What can hang from each mark:
G: F
B: A F
S: F P
Q: C F
F: B G Q S
A: B V
P: S

Every row comes from one small tree of marks. The marks that hang from a mark follow it in brackets, in alphabetical order. Every link used is in the known rows. Which tree was each row made from?
Known rows:
S{F{Q} P}: [ -2   6  -1   8  14  -4  -7  -5  -1  -1   3  -2   2   5   0  -2  -3   2
   0  -4  -2   1 -10   1]
S{F}: [-3 -1  0  5  0  2 -4 -2 -3 -2  2  0 -2 -3  1 -1 -2  8 -6 -2 -2  3 -2  0]
Q{C F{B G S}}: [ -1   3   0 -10   2   2   8  -6   0   9  -1  -7  -4   4  -2   6   3 -12
   6   1  -4  -4  10   2]
G{F{B}}: [-5 -3  0  1 -4  1  3  0 -9  7  2 16 -4 -5 -1 -1 -2  6 -3 -6 -4  1  5 -3]
A{B{F}}: [  4  -6  -3  -1 -27   4  -7  -8  -4  -7   1 -13  -1  -4   3   3   4  -1
  -3   6   3   5  -8  -1]
F{B S}: [ 1 -1  0  0 -2  1  6  1 -5 -2  3 -1 -2  5 -7  0 -3  5  3  1  2 -2 10 -3]
P{S}: [ -1   3  -1   8  13   3   1 -12  -9  -8  -2  -3   2   3   2   1  -4  13
  -7  -4  -1   0  -2   2]
G{F{Q{C} S}}: [  0  13   3 -10  14   7   1  -9   4  13   4   0   3   2  -8  -2   5  -9
   2  -4  -8  -9   5   1]
Q{C F{G}}: [ -3   2  -1  -7  -1   6   2 -18   0   6  -2 -10  -3  -1   1   7   2  -8
  -3  -1  -5  -1   2   5]
B{A F{G}}: [  1  -5  -2  -2 -17  -5  -3   1   1  -9  -3  -4  -2  -8   1   0  -1  -4
  -5   9   1  -1  -1  -1]
F{B{A} Q S}: [  4  -1   1  -4  13   1   3   8   5   0   1  10   3   1 -10  -2  -6   2
   7  -1   3  -2   6  -3]
B{A F{Q S}}: [ 7  2  1 -6  1 -1 -4 -1  6 -6  4 -5  3 -3 -6 -2 -3 -5  2  6  0 -5 -2 -2]
A{B{F} V}: [  6  -9  -2   1 -36   8  -5  -2  -1 -10   2 -16   0  -8   9   5   7   2
  -3   5   8   9 -12   0]
F{B{A} G S{P}}: [ -1   2  -3   4   0 -12   5  14  -2 -10  -5  -2  -3   0  -5   2  -6  -2
   6   5   6  -5   3  -3]
P{S{F{G}}}: [-3  5  2  9 12 -5 -4  2 -4 -4 -5 -3 -1  5  6 -2  1  5 -6 -1 -3 -2 -4  3]
A{B{F{G}} V}: [  4  -7  -1  -1 -43   3  -6   3   1  -7  -1 -20  -1  -4  10   5  11  -5
  -2   9   9   6 -11   1]
B{A{V} F{G}}: [  2  -8   0   0 -26  -3  -1   6   4 -12  -2  -6  -1 -13   7   2   2  -1
  -5   8   6   3  -5   0]
B{A{V} F}: [  4 -10  -2   2 -18   2   0   3   1 -13   1  -2   0 -16   6   2  -2   5
  -6   5   5   6  -6  -2]
G{F{B{A} S}}: [ -1   0   1  -2   3  -2   4  13  -4   0   0  17  -5 -12  -7  -1  -4   4
   1  -2   0  -4   5  -7]
S{F{B} P}: [-4 -2 -4 12  5 -8  1  5 -8 -3  0  5 -3  0  3 -2 -6  6  0 -2 -1  5 -2 -3]
B{A{V} F{S}}: [  7  -4   0  -1 -16   1   1   8   2 -16   3 -11  -1 -14   2   2  -1   1
  -2   7   7   0  -4  -3]
G{F}: [-5  2  0  1 -6  4 -2 -8 -8  3  3  7 -3 -8 -1  0 -1  6 -8 -5 -3 -1 -1 -1]

Write each row's tree:
[-1  4  3  6 23 -6 -3  9  0  7 -4  9  3 13  5 -6  2  1  4 -4 -5 -1  1  2]
P{S{F{B G Q}}}
[ 5 -3 -1 -3  0  0 -4 -6  5 -4  2  3  3 -5 -2 -3 -4 -2 -2  3 -1  1 -4 -1]
B{A F{Q}}
[-1 -1  1 -3  0  0  1  0  2  9  0  5  3 12 -3 -2  1 -2  4 -2  1  0  7  2]
F{B G Q}
[ -2  -4  -3  -5   6   7   8 -15  -4   9   0   5  -2  -3   1   5  -2  -1
   1  -5  -6   4   7   1]
Q{C F{B}}
[  1 -13  -2   1  -4   6   6   4  -2  -5   0  11  -4 -17   6   8  -6   9
  -1  -5   5  10  -5  -3]
Q{F{B{A{V}}}}
[ -1   6   1  -8   6   6   1 -12   9  10  -1  -6   6  12  -4  -1   5  -8
   1   0  -4  -3   7   6]
F{G Q{C}}
[  1   8   3 -10  14   5   5  -1   2  17   3   9   2   5  -7  -4   4  -9
   7  -5  -8  -7  11  -1]
G{F{B Q{C} S}}
[ -1 -11   0   2 -15   0   6  16   3  -5  -4   8  -1  -8   3   2  -1   6
   0   1   9   6   3  -1]
F{B{A{V}} G}
[ -6   5  -2  10  -2 -10  -4   1  -4  -6  -2  -9  -3   2   3   0  -1  -1
  -4   2   1  -1  -8   1]
S{F{G} P}
[ 1  6  3  8 28  1 -6 -4 -1  0  0  3  5  7  4 -5 -1  7 -2 -7 -5  0 -7  3]
P{S{F{Q}}}
[-2 -4  2  0 10 -6 -2 17  9  6 -4 16  1  0 -1 -5 -1 -1  3  0  0  2  2 -1]
S{F{B{A} G Q}}
[ 1 -6 -1 -2 11  2  2  4  4  2  0 18  3 -1 -5 -2 -6  6  3 -4  1  4  4 -1]
F{B{A} Q}
[  8  -5   0  -3 -26   9  -8  -3   4  -3   3 -14   4  -2   8   3   8  -2
   1   3   7   8 -14   1]
A{B{F{Q}} V}
[ -1   8   1  -9   0   3   3 -14   1   4   0 -18  -3   2  -4   7   3 -12
   1   2  -4  -7   4   4]
Q{C F{G S}}
[-2  1  2 -2  6  3  0 -1 -3 14  4 18  1  1 -3 -3  0  2  1 -9 -5 -1  3 -2]
G{F{B Q}}
[-4 -7  0  3  1 -7  0 19  3 -1 -6 14 -4 -6  1 -3 -2  3 -1  3  1  3  4 -3]
S{F{B{A} G}}
[ 3  3  3 -3  7  3  3  0  1  5  5  1  3 10 -8 -2 -2  1  8 -2  1 -3  8 -1]
F{B Q S}
[ -6   0  -2  10  -2 -12   0   9  -5  -1  -3   0  -4   5   4  -1  -1   0
   1   1   0   1  -1  -1]
S{F{B G} P}
[  0   8   1   3  35   4  -2  -8   4   6  -3   3   7   8   4  -5   2   0
  -1  -6 -10   0  -1   5]
P{S{F{Q{C}}}}
[  1  13   1   1   4  -6  -3  -5   1  -3   2 -19   2  15  -7   1   0  -7
   5   2   4  -9  -5   3]
F{G Q S{P}}
[-3  1  1  9 13 -8  0 10 -5  0 -6  6 -2  7  7 -3  1  5 -1 -2 -3  1  2  0]
P{S{F{B G}}}
[  1  11   3 -10   7   4   1  -8   9   8   0 -14   5  15  -8   0   6 -12
   6   2  -3  -9   8   5]
F{G Q{C} S}
